Each row comes from the steps of one walk. Every step used is in the known rows, and no mark comes twice. Write the walk behind each row, first mark first.
In the rows, zero is written as 128.
Known rows:
toti -> gabuz -> venev -> setevif: [173 120  87 143 129 135 129  87  89 134 164 129 157 147 196 131 133 129
  62 150 127 145 125 131 162 136 109 117 134 152 130 147  96 140 156 192
 133  91  67 133  35 149 155  60]
zubifi -> venev -> revu: [162  87  81 146 114 146 129  90 114  92 141 121 152 124 171 129 150 119
  82 119  98 136 143  83 153 143 120 110 137 185 138 153 124 157 141 152
 108 152  64 147 103 119 124  70]
vutum -> feti: [139 143 127 133  99 109 141  95 128 114 136  90 138 136 138 162 132 137
  99 130 103 150 125 104 181  95 125  81 127 146 135 116 135 148 124 163
 123 131  79 113 101 127 144  99]
badiruf -> vutum -> venev -> gabuz: [134 138  89 117 101 128 128 130  85  84 142  99 101 149 199 121  88 148
  80 143  86 130 126 139 183  82  91  78 105 157 159 140 141 150 159 143
 124  79  98 125  64 111 123 113]
toti -> gabuz: [135 131 101 130  91 134 128 114  92 113 135 115 118 152 161 141 131 135
  86 141 103 149 153 115 148 111  99 118 152 157 141 124 116 134 163 173
 128 112  87 102  73 157 161  74]
zubifi -> venev -> revu -> feti: [167  99  97 166 147 134 125  87 124 105 126 112 145 127 158 158 175 121
  93 134 102 140 127  85 164 134 127 121 127 187 114 144 122 165 146 151
 103 148  83 160  88 118 100  74]
mobek -> gabuz -> venev -> revu -> feti -> fonunov: [185 128 108 181 158 185 114  75 140 145 140 102 134 121 158 147 150 140
 114 129 123 148 118  89 164 139 122 137 168 184  97 147 144 143 140 168
  82 153  74 158  75 120  87  40]
feti -> vutum: [151 129 127 129 100 130 149 110 128  95 105  95 152 165 119 145 125 148
  85 149 126 135 145  93 168 116 113  97 175 142 147 149  92 132 153 156
  99 134  87 128  76 131 129  86]
fonunov -> feti -> revu -> venev -> gabuz: [152 156 134 157 144 125 158 116 115  98 127 122 146 147 143 173 163 149
  63 162 111 130 134 111 152  97  78  69 132 158 118 106 123 157 112 198
 116  91  82  90  57 136  98  65]
feti -> vutum -> badiruf: [144 132 131 109  78 110 139  97 124  75 136  75 156 163 138 148 113 147
  90 145 124 136 138  86 188  90 124 103 167 147 155 161 110 108 160 142
 104 132  74 126  67 147 138 103]
toti -> gabuz -> senaf: [155 109 103 132 110 143 114 127 100 138 131 125  94 158 171 144 123 132
  60 113 111 149 144  99 153  95 106 132 168 152 135 137 124 135 131 173
 129 100  92  85  55 163 175  66]
gabuz -> mobek -> rarese: [157 120 114 151 148 111 131  87 127  83 141  70 119 133 145 168 126 101
  97 130 132 137 115  98 155  77 151 127 183 151 136 154 107 167 133 156
 121 146  79 133  60 135 156  92]
gabuz -> mobek -> vori: [165 126  87 143 143 118 115  87 137  94 130  72 108 128 131 167 123 115
  87 135 119 138 115  88 168  85 124 115 144 144 108 156  96 177 129 157
 126 138  85 127  82 150 154  86]
fonunov -> feti -> revu -> venev -> setevif: [186 153 130 160 152 128 169  90 131 101 116 109 184 147 131 164 170 130
  41 173 129 141 110 108 167 110  82  67 154 170 110 123 102 146 129 182
 138  98  77 115  40 137 108  69]
zubifi -> venev -> setevif: [183  98  78 135 140 130 138  93 122  96 150 109 164 146 162 128 158 100
  67 137 121 147 134  98 170 138 115  96 154 181 137 160 101 171 147 148
 127 136  69 161  62 134 134  70]
vutum -> feti -> revu -> venev: [137 146 138 150 118  93 156 112 139  91 120 104 162 127 139 149 145 137
  61 146 122 146 119 103 172  82 112  64 137 134 114 134 138 129 115 157
 108 121  78  98  75 107 130 102]
fonunov -> feti -> vutum -> venev -> setevif -> dala: [210 151 132 159 111 132 138 122 122 121 149  66 179 137 161 133 129 148
  45 181 136 144 123  74 216 122  91  94 148 165 113 154 117 155 183 171
 132  99 106 141  53 132 101  81]
zubifi -> venev -> revu -> feti -> fonunov: [179 105  88 170 146 159 128  76 139 134 133 119 130 116 128 143 161 113
  78 138 102 157 140  65 160 158 120 131 167 198  89 145 139 158 165 149
 103 163  68 160  97 107  92  70]
venev -> setevif: [170 130  94 130 117 134 139 105 121 115 126 108 162 156 145 144 140 116
  84 142 118 149 112 116 180 113 100 103 160 171 138 138  95 150 146 163
 140 117  80 135  66 145 141  64]
mobek -> gabuz: [153 133 109 135 111 156 116 119 127  85 125  78 135 163 156 147 146 132
 130 121 115 147 132 103 159  94 111 105 167 168 154 138 127 148 125 147
 103 151  89 126  77 155 130  56]
badiruf -> vutum -> venev: [143 131 117 111  95 121 139 115  96  78 117  81 114 152 176 133  99 145
  75 139  92 141 113 132 190  85 112  79 117 153 169 152 144 143 173 126
 129 105  94 136  72 112 139 132]
gabuz -> venev: [155 112 140 129 133 122 140  89 101 119 122 114 150 153 157 161 151 142
 100 124 113 141 111 129 178 122 137 100 116 137 154 154 103 163 125 179
 106 136  72 140  82 133 149  74]
gabuz -> venev -> revu -> feti: [161 117 135 167 151 133 133  76 113 140 114 123 155 133 167 175 165 147
 104 136 115 131  94 119 182 125 136 129 104 156 121 138 108 152 135 186
  98 129  84 158  82 118 109  66]
vori -> mobek -> gabuz: [141 113  92 147 120 141 108  94 153  81 115  62 117 176 142 150 139 131
 142 129  85 157 120  89 152  80 102 124 178 141 141 151 146 153 125 157
 115 142  92 116  75 177 126  69]
vutum -> venev -> gabuz -> toti: [152 128 112 147 125 127 131 138 115 108 149 104  95 146 212 142 118 140
  87 116  92 127 119 125 177 106 104  80  78 145 163 119 116 163 135 188
 121  88  75 114  98 114 109  77]
revu -> venev -> setevif: [165 124 115 141 154 136 148 119 113 108 109 116 181 174 160 159 160 128
  75 157 131 141 100 129 179 102  95  88 134 168 141 150  83 153 137 172
 137 108  82 144  46 136 128  76]
mobek -> gabuz -> toti: [160 116 128 144 138 152 131 119 145  90 120  80 125 161 178 158 147 131
 125 106 109 132 119  96 162 109 130  84 147 151 171 135 111 150 116 167
 104 140  60 134  86 145 115  46]
feti -> vutum -> venev -> setevif: [186 138  93 142  95 138 137 120 129  93 142  82 158 153 164 111  97 137
  51 164 142 144 131 107 187 112  89  87 151 167 137 160  93 129 176 145
 122  99  96 136  55 120 119  98]
senaf -> gabuz -> venev -> vutum: [164 108 130 100 153 136 120  97 115 119 146 103 148 188 161 142 112 156
 113 127 117 142 122 154 154 110 121 100  88 167 135 164  74 152 133 179
 100  99  90 142  62 165 113  92]
gabuz -> venev -> setevif -> dala: [183 111 127 148 141 120 126 109 106 148 142 120 202 131 182 131 162 120
  86 142 130 144  89 108 221 135 125 117 137 138 128 178 106 167 146 185
 117 126  78 159  54 131 138  49]
feti -> revu: [147 138 118 131  88 112 145 107 135  88 112 113 143 128 122 130 135 117
  75 132 110 147 129  99 165 102 106  97 174 146 126 136 123 134 138 150
 102 137  82  97  82 128 142  72]
badiruf -> vutum -> venev -> setevif: [170 138  84 119 107 130 139 108 103  85 134  86 136 150 187 118  94 131
  54 153 109 143 102 134 197  92  97  78 130 172 155 155 128 140 179 129
 148  87  90 148  47 116 133 116]
revu -> venev: [139 117 144 134 143 126 148 126 103  99  94 113 154 177 148 175 166 142
  98 146 117 139 110 126 173  98 110  89 126 152 156 148 100 154 128 169
 119 128  90 131  74 133 134  92]
senaf -> gabuz -> toti: [154  85 147 123 139 136 124 121 136 102 126  85 110 187 166 153 133 150
 117  94  93 150 108 109 167 118 124  99 111 156 150 134  91 157 134 188
 116 125  72 105 100 154 116  84]
badiruf -> vutum -> feti -> revu: [134 156 114 125  79  87 158  83 140  82 121  94 137 113 135 121  95 134
  55 140  98 143 123  98 181  81 124  59 166 131 122 131 162 118 139 129
 114 113  67 103  64 103 139 119]
revu -> feti -> vutum -> venev -> gabuz: [154 151 112 159 126 122 122 137 122 106 137  88 112 156 161 145 120 160
  83 167 126 136 140 111 184  92  86 101 118 155 114 132 109 148 162 159
  95  93 123 128  61 111  86 100]
rarese -> mobek -> gabuz: [149 116 117 120 148 148 101 121 114  81 100  84 115 154 149 177 134 119
 126 115 123 131 106  82 165 100  83 123 177 173 133 148 127 151 142 174
 115 176  79 119  60 156 151  62]
revu -> venev -> gabuz -> mobek -> vori: [149 123  79 161 188 124 115 119 120  95 136  99 115 143 169 172 131 134
  83 154 125 118 113 110 161  76  97  98 113 141 102 151  90 185 108 183
 123 105  88 124  56 142 127  80]
dala -> setevif: [155 128 113 132  97 144 132 123 120  79 110  88 153 166 130 166 144  91
 102 147 130 143 111 100 178  96 104 109 138 173 168 118 100 172 141 143
  98 125  69 122  83 128 144  90]
fonunov -> feti -> vutum -> venev: [182 153 147 143 105 134 147 101 118  90 136  60 128 156 141 163 122 167
  62 165 119 145 146  95 171 110 101  78 126 162 144 131 110 148 161 165
 121 109 100 123  83 130 112 109]
setevif -> dala: [150 117 138 131 103 116 125 138 110 129 111 106 165 140 146 148 160 124
 109 133 107 152 111  88 207 114 119 122 156 144 137 150 131 160 155 165
 113 151  96 126  91 139 142  63]
senaf -> gabuz -> venev: [155  84 145 117 139 133 112 104 107 109 146  94 129 178 170 147 139 156
 117 104 108 155 109 136 171 122 123 116 103 154 142 159  99 166 130 186
 102 130  88 117  78 153 132  92]
rarese -> mobek -> vori: [147 131 105 115 159 126 107 110 120 104  92  89 111 133 120 180 113 121
 112 133 111 129 104  80 181 102  76 119 145 158 108 161 110 158 136 161
 133 159  79 111  79 144 168  71]
fonunov -> feti: [162 146 150 132 127 138 151  84 111 112 113  91 133 161 121 195 160 146
  97 143  97 146 131 105 168 110 114  91 136 167 144 103 115 168 133 187
 136 128  82 120  92 154 133  77]
badiruf -> vutum -> venev -> setevif -> dala: [178 130  96 130 100 114 124 136 100 106 135  90 163 130 200 104 107 122
  61 154 111 145  89 110 232  99 104  94 135 156 139 176 147 147 192 131
 141  96 101 152  45 115 129 102]

Which walk is each row?
[163 124 138 155 122 116 135  63 123 108 138  91 172 137 169 164 132 163
  90 155 131 121 107  92 196 110 147 125 128 148 125 168 108 106 155 164
  85 122  73 158  60 124 102  88]  gabuz -> venev -> revu -> feti -> vutum -> badiruf
[161  80 118 125 134 126 104 100 124  80 142  76  92 173 153 157 125 132
  94 101 110 153 104 107 156  96 126 130 138 164 119 143  92 174 150 189
 120 143  99 101  73 170 140 115]  senaf -> gabuz -> mobek
[173 119 122 168 153 157 132  64 125 166 122 126 139 120 137 160 150 142
  90 136 111 144 107  99 173 150 130 135 146 166  95 140 126 150 151 183
 100 143  71 157  91 109 102  62]  gabuz -> venev -> revu -> feti -> fonunov
[148 147 110 120  98 127 154  72 131 124 125  87 116 130 120 135  90 141
  67 144  91 155 132  91 184 109 129  74 179 151 120 130 170 132 158 138
 130 122  57 127  85 101 134 121]  badiruf -> vutum -> feti -> fonunov
[192 146 143 165 146 115 153 122 126 124 122 111 210 130 142 153 181 124
  45 178 132 145  96  83 201 116  85  86 163 157  96 143 123 155 144 185
 130 108  88 121  39 137 104  55]  fonunov -> feti -> revu -> venev -> setevif -> dala
[152 138 123 147  94 123 134  83 134  95 128  82 158 145 145 161 125 154
  96 158 124 129 122  76 190  93 123 128 152 167 118 145 116  97 168 145
  99 125  87 142  64 135 101  92]  venev -> revu -> feti -> vutum -> badiruf
[165 162  94 138 118 134 144  63 123 176 182 127 129 119 152 129  81 144
  58 159 119 147 166 116 141 129 123  90 133 154  99 132 135 121 156 182
 112  77  52 137  62 134 132  89]  toti -> gabuz -> venev -> vutum -> feti -> fonunov
[131 146 132 133 114  86 168 102 129  76 106 101 158 131 147 135 115 146
  49 157 110 136 108 111 179  73 120  41 146 125 125 145 151 118 130 136
 110 104  68 114  47  95 126 133]  badiruf -> vutum -> feti -> revu -> venev
[150 130 115 160 124 140 129  95 123 123 103 112 143 140 140 174 156 137
 110 142 105 139 106 105 175 107 113 130 132 177 116 119 115 142 146 166
 113 132  97 140  92 128 105  68]  venev -> revu -> feti
[165 144  83 131 114  89 153  84 160  90 162 108 161 102 134 109 116 107
  48 146 118 139 163  89 143 104 125  52 134 163 108 148 130 137 126 129
  93 112  63 135  70 119 113  95]  zubifi -> venev -> vutum -> feti -> revu
[172 124 106 141 113 124 124 131 119 136 128 112 190 137 156 131 153 110
  91 145 124 149  97  91 215 121 103 120 168 161 124 156 117 159 161 168
 134 127  93 138  66 140 137  47]  venev -> setevif -> dala
[151 179 101 128  93  92 154  91 159 109 138 110 164 113 118 128  94 123
  68 152 118 138 143 107 157  77 111  62 142 152 108 123 125 115 127 144
 105  99  76 115  74 130 120  89]  venev -> vutum -> feti -> revu
[144 117 118 141 134 132 144 122 123 117 128 124 119 156 180 156 137 136
 105 116  89 120 120 110 169 117 115  84 115 138 158 111 102 163 118 200
 118 102  60 119  93 128 117  50]  venev -> gabuz -> toti
[149 143 146 130 113  98 136  94 133  89 121  68 145 167 124 176 141 146
  99 164 129 141 124  88 196  78 130 110 158 152 131 152 106 112 164 142
 100 127  93 141  53 143 115 105]  revu -> feti -> vutum -> badiruf
[164  84  69 148 155 114 118  93 108  80 168 112 102 131 177 145 151 104
  64 120 107 127 145  90 145 116 133 109 135 161 127 144 106 203 129 185
 110 136  73 139  64 132 133  85]  zubifi -> venev -> gabuz -> mobek
[154 116 112 149 148 128 127 158 120 117 115 147 127 149 166 134 142 130
  48 119 121 128 121 103 161  76  87  96 163 139 116 146 127 142  87 178
 101  90  91  78  41 124 125  57]  feti -> revu -> venev -> gabuz -> senaf
[159 141 132 146 142 140 134  96 137 145 102 102 110 149  90 171 157 127
 102 148 111 166 123  91 178 121 114 124 180 169 102 126 123 154 163 157
 112 145  91 131  86 126 112  78]  revu -> feti -> fonunov
[139 120 130 160 151 111 158 141 131  99 115 136 142 145 176 144 148 135
  69 134 111 116 113 112 159 108 101  61 123 125 138 125 105 145 108 196
 100  95  60 102  65 107  98  55]  feti -> revu -> venev -> gabuz -> toti
[160 170 101 123 110 133 151  79 154 152 145 104 136 129 102 138  90 131
  82 153 112 152 150 100 160 107 116  77 156 171 106 120 132 131 145 151
 121 107  66 133  94 129 117  92]  venev -> vutum -> feti -> fonunov
[130 117 106 151 135 110 127  85 150  95 117  60 125 162 124 156 126 117
 136 145  90 153 121  98 152  73 120 135 187 136 141 160 139 152 129 146
 127 130  86 117  74 153 144  84]  vori -> mobek -> rarese
[163 142 118 121 179 127 115  82 128 117 140  89 145 135 168 176  99 138
 112 131 137 115 106 107 162  92 114  85 112 158 118 155 122 139 114 185
 101 130  61 157  36 144 128  75]  rarese -> mobek -> gabuz -> venev -> vutum -> feti
[190 148 108 162 129 125 135 114 141 107 126  78 150 161 151 141 127 139
  59 178 147 148 114 106 193  98  96 101 143 170 113 151  88 136 180 144
 117  98 118 153  41 114  95 101]  revu -> feti -> vutum -> venev -> setevif
[142 155 120 109 117  93 151 108 128  79 126 111 179 149 143 148 119 125
  73 167 128 127 122 126 164  57 107  70 130 159 140 165 110  97 141 133
 104  90  74 129  37 147 115  95]  feti -> revu -> venev -> vutum -> badiruf
[166 156 144 142 107 121 156  82 132  96 118  97 137 131 107 165 154 133
  69 145 100 148 137  91 158 108 104  84 161 157 122 107 126 148 133 175
 121 128  78  94  84 142 128  71]  fonunov -> feti -> revu
[190 100 117 140 178 139  90 124 108 126 131 101 178 126 197 150 148 108
 106 127 146 129  68  79 214 129  97 137 168 156 111 192 124 163 146 195
 112 162  76 155  21 147 142  29]  rarese -> mobek -> gabuz -> venev -> setevif -> dala
[164 141 135 155 121 116 134 122 133  98 114  71 125 160 140 156 130 154
  80 165 134 149 130 105 189  94 105 102 132 155 127 150 106 140 175 140
  97 117 122 142  68 113 103 117]  revu -> feti -> vutum -> venev
[144 152 112  92  98 110 135  92 117  95 142  95 154 162 142 160 107 128
 105 149 111 130 129 123 174  70 122  92 120 172 158 151 108 114 151 140
 123  99  75 148  65 167 134  91]  venev -> vutum -> badiruf
[160 175 147 116 134 102 166  83 126  83 133  94 174 148 128 181 134 139
  62 182 120 125 127 117 159  64 105  56 120 171 133 138 112 110 135 159
 122  78  73 128  41 164 100  94]  fonunov -> feti -> revu -> venev -> vutum -> badiruf
[179  97  89 164 152 131  96  98 149 128 146  75 181 152 191 126 155 122
 122 143 111 156  83  84 200 108 111 139 172 126 117 196 143 166 135 185
 113 131  88 152  38 167 120  40]  vori -> mobek -> gabuz -> venev -> setevif -> dala
[158 165 120 131 119  87 157  69 150 122 150 117 171 107 142 128 106 133
  62 150 128 131 132 122 161  96 136  60 113 132 112 145 118 125 114 164
  90  95  63 134  62 119 122  87]  gabuz -> venev -> vutum -> feti -> revu
[173 149 151 139 117 137 161  84 126 102 113  79 147 168 108 178 139 164
  79 165 121 136 153  87 163 119 110  85 165 157 139 119  95 149 145 177
 115 123  84 124  75 145 116  84]  fonunov -> feti -> vutum
[159  90  88 146 143 149  94 110 160 110 110  69  92 184 153 148 132 131
 116  98  93 156 115  74 155  63 109 138 199 137 136 163 153 150  95 162
 118 130 100  98  56 181 139  62]  vori -> mobek -> gabuz -> senaf
[141 157 131 129 147 109 160 108 129 119 121 108 173 163 143 171 123 147
  88 168 126 129 124 134 164  74 115  52  95 157 133 132 104 133 118 161
 122  85  81 147  66 134 112 108]  revu -> venev -> vutum -> feti
[152  95  79 168 131 158 105  66 143 104 137  86 145 149 186 135 131 147
 131 119  86 138 105  96 146 109 115 136 146 138 134 167 146 146 115 183
  97 135  75 135  80 158 114  51]  vori -> mobek -> gabuz -> venev -> revu
[173 137 134 158 170 137 141 130 117 122 122 131 121 151 152 171 158 148
  37 134 115 129 127  98 153  82  86  85 151 150 112 116 130 155  82 201
 116  81  91  76  39 136 114  57]  fonunov -> feti -> revu -> venev -> gabuz -> senaf
[152 131  79 146 140 107 121 107  97  63 172  64  83 126 207 128  71 115
  71 142 114 122 120 127 164  52 127 101 140 153 146 158 142 164 155 138
 128  87  92 134  35 105 136 123]  badiruf -> vutum -> venev -> gabuz -> mobek -> rarese
[165  92  72 164 174 114 117  92 119  73 189  85 110 122 180 142 138  88
  80 125 125 123 148  87 136  99 144 120 163 167 128 159 119 196 120 157
 106 136  65 144  46 122 132  79]  zubifi -> venev -> gabuz -> mobek -> rarese
[149 111  93 153 101 152 127  82  80 131 156 140 146 124 208 130 124 148
  77 132 105 132 137 119 146 139 113 130 117 157 133 143 122 127 152 198
 111 105  65 122  75 137 147  59]  toti -> gabuz -> venev -> revu
[159 127 115 154 115 127 142 140 130  98 145  93 115 154 197 120  95 158
  70 138 113 116 140 100 171 117 106  71 104 134 157 134 100 145 148 182
  99  84  75 120  83 104  95  84]  feti -> vutum -> venev -> gabuz -> toti
[153 113 103 130 134 143 115 138 112 137 129 128 102 162 168 148 131 134
  82 104 103 137 131 107 170  89 102 117 152 153 134 128 122 160  97 183
 116 102  95  93  71 144 146  54]  venev -> gabuz -> senaf
[141 155 116 139  77  94 150  96 151  97 136  96 144 106 128 130 125 123
  68 127 110 153 127  89 170  91 114  80 155 139 112 120 148 127 125 151
 108 133  72  89  89 116 137  92]  vutum -> feti -> revu
[139 127 135 140 124 113 152 127 124  85  94 119 162 146 133 144 156 129
  72 145 123 142 115 114 161  94 100  81 157 142 134 149 115 134 129 156
 104 128  83 106  65 120 127  85]  feti -> revu -> venev
[172 157 118 128 137 127 152  60 144 165 154 114 150 123 125 144  98 138
  73 148 123 143 140 118 163 124 138  76 127 151 111 140 124 142 131 172
 107 106  53 160  84 116 118  89]  gabuz -> venev -> vutum -> feti -> fonunov
[156 128  97 147  79 146 125 115 106 100 139 100 129 124 188 127 113 141
  86 122  97 143 117 116 174 109  94 110 107 182 148 138 136 136 159 153
 125 118  95 120 114 119 123  86]  vutum -> venev -> revu
[167 140  97 152 114 155 131  90 120 125 116  95 100 121 155 128  96 144
  68 150  91 150 111 102 188 116 104 111 147 186 106 142 166 129 199 124
 122 111  95 146  82  86  92 118]  badiruf -> vutum -> venev -> revu -> feti -> fonunov
[133 143 119 114  98 103 153  85 120  97 120  85 132 142 150 149 102 148
  81 140  93 139 117 110 190  82 131  63 137 139 146 128 150 139 141 142
 128 112  69 130  76 115 145 127]  badiruf -> vutum -> feti
[167 176 146 138 155 119 174  94 133 102 104 118 175 155 111 176 145 145
  62 184 127 125 136 122 140  87  95  53 128 167 122 124  95 136 125 170
 118  83  85 129  47 147  92  78]  fonunov -> feti -> revu -> venev -> vutum
[158 133 121 168 118 140 142  95 142 115 101 103 159 147 129 157 133 155
  93 162 127 129 128  87 173 118 111 121 163 162 108 132  96 122 160 160
  93 129  98 143  77 118  91  76]  venev -> revu -> feti -> vutum
[188 123  95 149 148 158 120  94 125 109 153  90 171 155 191 135 149 126
 102 129 138 138 110 122 173 117 113 102 151 165 142 164 102 155 119 172
 109 127  70 161  40 146 123  41]  mobek -> gabuz -> venev -> setevif
[160 119  91  96 121 107 135  83 117  77 162  96 152 150 155 143 126 109
  87 145 110 133 152 104 162  94 136  82 116 186 159 174 113 137 148 125
 112 117  63 170  64 159 127  96]  zubifi -> venev -> vutum -> badiruf
[168 125 117 113 186 145 110  97 114 109 115 102 142 152 162 174 112 130
 124 132 138 108 109 119 151 104 104 105 132 165 137 174  98 146 129 179
  98 138  71 163  32 158 133  54]  rarese -> mobek -> gabuz -> venev -> vutum
